What can hang from each mark:
L: F U
U: L
N: T
A: F G Q T
G: A
F: L
T: A N
Q: A

Every row comes from one small tree of marks. Brackets hold a mark, then the marks that hang from it, in alphabetical order. Every link used is in the known rows. Which tree was each row made from?
Known rows:
[L F U]: [-15  11   6   5  -3 -13   5  11  -1   3  -7 -12   4 -22  -9   7   2  11
  -4  -4  12  -9  -1  -7   5   9   4   5  13  -9  -1  24 -24  13   7 -15
   6 -11  10 -17   2   4   4  -2   8  -7  11   9  -2  -6  -6  -3  -9  -9
   8   3 -14 -12   3  -1]
[Q [A F G]]: [-10  -8  -8  10  -6   8   8 -14  19  11  16   2  -6  16  24  -8  -6  -8
  -3   3 -24 -12   6  15  -4  16  -1   2  15 -11 -18 -10  19   8  13  -7
  17   1  19  -4  -7   6   5  11  13  12 -29  -9  -7  11  -9  -7  14  -6
 -21   0  16  12  11  12]
[G [A F T]]: [  0 -16  -8 -14   9   7   4  -3  19  -1  17  12   6  17  14   8  -6 -13
  11 -10 -12   0   8  -3   5   9   4 -16  -3  -8  -4   0   6  11   1 -17
  10  -2   9  -1  -5 -15  -3   4   1   5 -23   4   0  10 -13  12   6  18
 -18   2  -1   4   6  -5]
[L F]: [-16   0   1  -1  -3  -4   4  10   1   0  -3  -7   2 -11   1   4  -3  10
  -1   1   1 -12   0   3  -4   2  -6   4   9  -1  -3  14  -6  11  11  -6
   1  -5   5  -8   1   0  -1  -1  -1   1  11   9   4  -1  -1  -7  -6  -2
  -1   2 -16  -7   5  -1]
[G [A Q T]]: [-12  -7 -11 -21  16   4   4  -4  13   4   4   6  -1  21  19   7  -7 -22
   8 -11  -2   5  -1  -1   6  10   7 -14 -10  -5  -6  -3   0   6   0 -11
   4 -14  -1  -9 -14 -14  -6  -5  -2  16 -22 -15   1  12  -8   8   5  17
 -11   0  -2   3  -2   2]
[T [A [F L] G] N]: [ 11 -10  -9   2   0  12   9   3  22  10  -5  -8  -7  16  21 -20  -5   9
   8  18 -25  -2   5   3  -9 -14   4   0   9   1 -13  -8  17   4  -2 -16
   1  -2  11  19  24  -6  -9   1   9   8 -18   1 -12   9 -20 -19  -8  16
 -16  -9   7   7  11   9]
[T N]: [ 11  -5  -5   0   4   2   4   9   4   3  -7   2  -6   2  -1  -4   4   0
   9  11  -6  12   1  -2   6  -1  -3 -11  -5  -1   9  -7  -4  -7   2  -3
  -2  -7   2   7  11  -6  -5  -4  -5   5   3   2  -5  -6  -5 -15  -6   4
   1  -8  -2  -1   2   8]
[A G Q]: [-15   4 -13   3   6  12  10  -4   8   8  -6  -6  -5  16  26 -19  -9 -11
   1  -1  -3  -3  -1  15   1   1   9   9   7  -4 -20 -10   5   4   4 -15
   8  -9   1 -17 -19   0   2  -7   9  20 -22 -24  -7  16 -10  -3   5   3
  -6  -3   6  13  -5  14]
[U [L F]]: [-16  10   0  -1   0  -6   5  12  -2  -8  -2  -7  -4 -20  -7   8   6  12
 -12   4   5 -10   4  -5   3  12   2  11  10  -7  -8  23 -23  18   5  -1
   0  -3   9  -5 -11  -1  12   2   5  -5  15   8   1  -2   3   5  -1 -10
   2   7 -14 -11  -1 -11]
[Q [A T]]: [ -8 -18  -5  -8  -9   2   1 -17  11   7  10  10  -6  14  15  11  -4 -22
   0   4 -17  -3   0   5  -3  20  -5 -12   2 -10  -8 -14  10   4  10   6
   5  -4   6  -5  -3   1  -9   4   7   3 -17  -8   2   2   1 -10   6   5
  -5  -3   8   3   8  12]
[G [A [F [L U]] Q]]: [ -4   7  -2  -8  22   2   7   4  20  10  14 -10   4   2  10  -2  -2   0
   1 -17   2  -5  -5  -3   6   9  19  -1  -1 -18  -6  14  -9  14  -7 -14
  10 -13  12  -8  -6 -12   3   4   8  14 -26 -11  -9  16 -22  14  -6   6
 -13  -2   7  -5  -3  -3]
[G [A F Q]]: [ -7  -3  -9  -6  19   8   6   1  16   8  16   0  -1  11  20  -4  -4  -4
   3 -15  -3   0   2   6   4   3  14  -1  -1  -9  -6   4   4  12   1 -14
  12 -10   6  -7 -15 -12   2   4  -7  22 -24 -13  -3  18 -16  14   9   7
 -22  -1   5   8  -3  -2]
[N [T [A Q]]]: [  3 -16  -6   2   9   7   1   3   1   7 -12   1 -15   3  23  -8   4   2
  -1  13 -14  14   6   6  -3  -3   7  -3   2  11 -12  -9  11   7   4  -8
  -7 -10 -10  14  13   2 -15 -12 -12   7  -5  -6   0   6  -8 -13  -4  14
 -16  -9   0  13  -9  10]
[T [A F G Q] N]: [  5 -17 -18   9   7  18  10   4  14  13  -7  -6 -16  21  37 -25  -3   2
   4  13 -25   7   9  14  -7 -16  13   4  10   4 -18 -13  18   5   2 -24
   8  -8   5   7   9  -4 -11  -5  -1  20 -27 -14  -6  17 -20 -16   5  12
 -23 -11   7  22  -2  20]
[A [F L] G Q T]: [  0 -17 -15  -7   7  23  12  -4  24  15   9   2   0  25  36 -15 -11 -15
  11  -4 -20  -8  -1  21  -2   8  14   5   6 -25 -28 -15   6  19  -2 -30
  14  -3  13 -22 -12 -10 -11 -10  30  13 -39 -17 -11  26 -27  -1 -10  19
  -8  -7   9   3  -5  13]
[N [T [A F G Q]]]: [  4 -20 -11  10   5  15   8   1  12   9  -6   0 -12  11  34 -20  -1   4
   0  13 -23   8  11  15  -4  -2   9   3  12   7 -24 -12  20  13   8 -22
   2  -6   0   8   8   1 -12  -9  -4  10 -19  -8  -6  15 -19 -11   0  11
 -25  -9   6  21  -7  12]
[Q A]: [-12  -5  -3   1  -7  -2   1 -12   7   8   8   1  -8   6   8   6  -1 -10
  -6   4 -11  -5  -3   3  -5  15  -3  -3   5  -4  -8  -7   9   2   9  12
   4  -4   6   2  -1   6   1   9   4   6 -14  -9  -1  -1   1  -8   8  -6
  -8   0  10   4   8   9]
[G [A Q [T N]]]: [ -4  -8 -14 -21  19   5   5   3  17   6   1   8  -5  21  20   4  -6 -23
  15  -4  -7  11   2  -2  12   9   8 -19 -13  -6   0  -7  -1   2   1 -12
   1 -16   2  -3  -7 -17 -10  -7  -6  20 -20 -13  -1   8 -12  -3   0  21
 -11  -5  -2   3   1   7]
[F L]: [  4   9   5  -8   3  -2   0   0  10   6   2  -8   3  -5  -6  -2  -2   6
   1   2   3  -8 -11  -4  -4   0   0   2  -1  -8  -4   5  -5   4  -8   8
  -7  -1   5   3   9  -2  -4   1  16  -2  -1   2  -7   1  -6  -4 -19   6
   7  -2   3 -19   2  -2]
[G [A T]]: [ -6  -4  -6 -20   7   0   2  -6  14  -3   6   9   6  17   7  11  -8 -19
   8  -7  -2   2   3  -8   5  11   2 -19  -9  -1  -2   0   4   2   0 -10
   0  -7   2  -1  -4 -12  -4  -1  -1   8 -12  -2   1   5  -3   7   5  19
 -10   4  -4   0   7  -5]
[N [T A]]: [  7 -14  -1   3   0   3  -1   0   3   2 -11   2 -11  -1  14  -6   4   7
   0  15 -15  13   7  -1  -3  -3  -1  -5   2  15  -8  -8  13   4   3  -5
  -8  -3  -8  20  21   3 -13  -6 -11  -1   1   3  -1  -1  -4 -13  -4  12
 -14  -5  -1  10  -2   4]

Which tree is each row?
[-12 -11 -18  -7   3  17   8  -8  12   8  -5   4  -4  27  35 -10 -12 -28
  11   1 -11   1   2  17   2   9   9  -1   0  -9 -22 -18   6   6   5 -24
   8  -7   0 -22 -18  -6  -9 -13  14  14 -28 -21  -4  18 -12  -6   2  14
  -3  -2   2  15  -5  17] -> [A G Q T]
[ -1 -26 -18   1  -6  15  12 -11  25  11  12  12  -9  25  30  -3  -7 -22
  10  12 -33  -2   8  15   2  20  -3 -13   9 -17 -17 -23  18   5  16 -14
  17  -2  18  -4  -1  -1  -7   3  13  11 -32  -8  -8   9 -15 -19   8   6
 -16  -6  13  11  14  19] -> [Q [A F G [T N]]]
[ 15 -36 -17  -4  13  22   8   9  12  13   7  12 -10  18  29  -5   0 -15
  14   0 -22  13   6  19   8   3  11  -8  -4 -22  -8 -16  -2   9   4 -24
  10  -9   8 -13  -4 -13 -17 -14   1  11 -27  -9  -1  15 -22  -8  -3  17
  -9 -18   4   7 -12  18] -> [A F Q [T N]]
[  3 -19 -16 -15  19  12   9   3  22   8  12   9  -3  21  24   1  -5 -17
  14  -7 -14   8   7   7   9   7  10 -17  -8 -14  -3  -7   0   9   4 -23
   8 -14   9  -6  -8 -19  -8  -5  -6  21 -29 -10  -2  16 -21   3   3  21
 -18  -8   2   5  -2   7] -> [G [A F Q [T N]]]
[ 16 -18 -11  -7   3  18  13   2  32  11   6   7   4  21  21 -11  -9 -13
  21  11 -26  -2   5  10   3   7   2 -10   4 -23 -15 -17   6   9   0 -28
   8   1  19  -3   9 -13 -11  -6  26   2 -26   1 -15  10 -26 -14 -16  21
  -5  -9   6  -4   9  11] -> [A [F L] G [T N]]
[  0  -7  -5   4  -5  12   5  -7  19   7   3  -8  -2  14  22 -15  -7  10
  -2   6 -19 -11   4   4 -14 -11   7  12  13   4 -24  -2  20  12  -5 -15
   4   7   6  10  13   0  -5   5  14   3 -21  -3  -7  15 -14  -5  -1  10
 -19   1   6   8   7   3] -> [T [A [F L] G]]
[  0 -10 -10   5   5  10   6   0   6   7 -16  -1 -12  12  30 -18  -2  -1
   0  14 -18  11   8   8  -5  -2   7   0   8  13 -19 -14  17   8   7 -18
  -5 -10  -7  10   9   2 -12 -10  -5  10 -11 -10  -6  11 -11 -16  -1  13
 -18  -7   3  18  -4  13] -> [N [T [A G Q]]]
[  6 -27 -23   0   9  27  15   3  22  14   3   9  -8  29  40 -17  -8 -21
  17   5 -27   8  10  24   7   5  10  -7   5 -20 -19 -22   6  10   7 -36
  17 -10  11 -17 -11 -12 -13 -15  14  18 -38 -17  -9  20 -27 -11   0  17
 -12 -13   8  16  -4  23] -> [A F G Q [T N]]
[ -8   2  -4   9  -5   4   9 -12  24  14  16  -7  -2   6  15  -5  -5  -3
  -4   0 -17 -16  -1   8  -2  23   6   4  18 -22 -19  -2   9  11   5  -5
  16  -2  23  -7   1   5   5  11  29   4 -29  -9 -15   9 -19  -6  -1  -8
 -10   0  17  -1  12  11] -> [Q [A [F [L U]] G]]
[ -6  -9 -14  11   8  19  13   0  14  12   7  -4  -5  16  35 -22  -6  -5
   1  -4 -14  -5   6  23   0   0  14  14  12 -16 -23  -7   9  13   6 -26
  19  -4  11 -19 -19  -2   1  -7  11  19 -32 -19  -9  24 -21   2   7   1
 -16  -4  12  17  -6  12] -> [A F G Q]
[  4 -12 -14  -8  -3  11  10  -3  15   2  -9   9  -1  26  21  -8  -9 -22
  20  14 -18   8   7   7   7   7  -5 -18   0  -5  -9 -21   7  -4   6 -22
   4  -4   7  -4   2  -7 -10 -12  12   7 -13  -2  -9   3 -10 -17  -2  17
   0  -5  -1   6  11  14] -> [A G [T N]]
[  3 -11 -12  -1   8   8   2   6   3  10 -14  -4 -19  12  22 -11   1   1
   2  12 -14  14   3   3  -5 -15   9  -1  -1   9  -6  -9   7  -2  -1  -8
  -6 -13  -8  12  15  -5 -15  -6 -11  15 -10 -12   1   5  -8 -20  -1  14
 -11 -12  -1  12  -5  17] -> [T [A Q] N]
[ 11 -12  -7 -23  14   5   7   3  28   4  15   9   6  16  10   5  -5 -12
  17  -2 -12   1   2  -4   6   9   3 -21  -8 -14  -1  -2   1   8  -2 -16
   3  -7  16   6   8 -19  -9   2   6   8 -21   4  -7   7 -18   0 -11  24
 -12  -4   2  -9  11  -3] -> [G [A [F L] [T N]]]
[  8 -16 -10 -16  12   7   7   2  21   1  13  12   4  19  14   6  -2 -13
  15  -3 -14   7   7  -3   9   6   4 -21  -7  -8   2  -3   4   5   4 -19
   6  -7  11   5   2 -18  -6   1  -5  10 -20   3  -2   7 -16   3   2  20
 -18  -3   0   2   9  -1] -> [G [A F [T N]]]
[ -4 -18 -13 -14  17  12   5  -2  18   8  16   8   0  20  26   4  -5 -16
   7 -13 -11   2   5   7   5   8  12  -9  -6 -12 -10  -2   4  14   1 -20
  13 -10   7 -11 -14 -17  -7  -1  -3  16 -31 -12   1  19 -16  12   7  19
 -20  -3   3   7  -3   2] -> [G [A F Q T]]
[ -1 -12 -10 -19  19  11   6  -1  24  10  17   4   3  17  21   4  -9 -13
   9 -14  -9  -4  -2   4   2   9  13  -8  -7 -17 -12   1   1  16  -3 -16
   8  -9  10  -8  -9 -16  -7  -2   9  14 -32 -11  -3  19 -21   9  -6  22
 -15  -3   3  -3  -1   0] -> [G [A [F L] Q T]]
[ -3 -24 -18  -1   7  25  11  -4  19  11   9   7  -4  28  41 -15 -11 -20
  11  -5 -22  -1   9  25   2   6  14   4   8 -19 -28 -18   9  14   5 -36
  18  -3   9 -25 -19  -9  -9 -13  18  14 -40 -18  -4  25 -23   0   6  13
 -13  -7   7  17  -8  17] -> [A F G Q T]
[  2  -7 -11 -20  10   1   4   0  18  -1   3  11   1  18  10   9  -5 -18
  16  -1  -7   9   3 -10   9   9   1 -25 -10  -2   6  -4   2  -2   2 -11
  -3  -9   4   5   2 -15  -6  -1  -6  10 -12   0  -1  -1  -7  -3  -1  21
  -9  -1  -5  -2  10   0] -> [G [A [T N]]]
[ 10 -14 -13  10  -2  13   9   2  17   7  -5  -2 -11  19  26 -21  -4   7
   7  15 -26   3  12   5  -6 -14   4   0  10   7 -12 -11  21   2   2 -22
   4  -1   9  16  19  -4  -8   0   0   9 -17  -1  -7   7 -17 -18   5  11
 -21  -7   4  18   8  12] -> [T [A F G] N]
[  4  -9  -4   0  15  15   6   7  14  16  13  -5  -5   0  16  -8   1   6
  -1  -8  -8  -7  -6  15  -4  -1  14  13   4 -20 -12   2  -4  17  -5  -8
   8  -6   9 -12  -5  -6  -6  -2  12   9 -23 -12  -5  19 -21   4 -10   5
  -7  -8  10  -4 -13   7] -> [A [F L] Q]
[ -7 -21 -11   1 -10  12   8 -17  22  10  17  11  -4  24  30  -3  -8 -20
   4   4 -30 -10   7  17  -5  22  -2  -7  12 -16 -21 -18  20  12  13 -12
  19   1  17  -9  -9   1  -5   7  18   7 -34  -8  -5  13 -12  -9  11   4
 -16  -3  13  12  10  15] -> [Q [A F G T]]
[-14  -3 -12   5  -2  10   5  -7   7   8 -10  -9 -11  19  31 -17  -9  -2
  -6   4 -11  -2   4   8 -12 -11  11  12  11  13 -25  -9  18   6   0 -14
   0  -4  -7   1  -1   1  -6  -3   3  15 -20 -20  -2  15  -8  -6   8   8
 -16  -1   3  22  -1  11] -> [T [A G Q]]
[ -3  -7 -17   2   4  12   9   1  10  11 -17  -7 -18  22  31 -23  -5  -4
   4  15 -17  10   4   8  -6 -13   9   1   5  11 -17 -14  15  -2   2 -16
  -1 -13  -3   9  11  -5 -11  -8  -2  22 -18 -18  -4   8 -14 -22   0  14
 -14  -8   4  20   0  19] -> [T [A G Q] N]
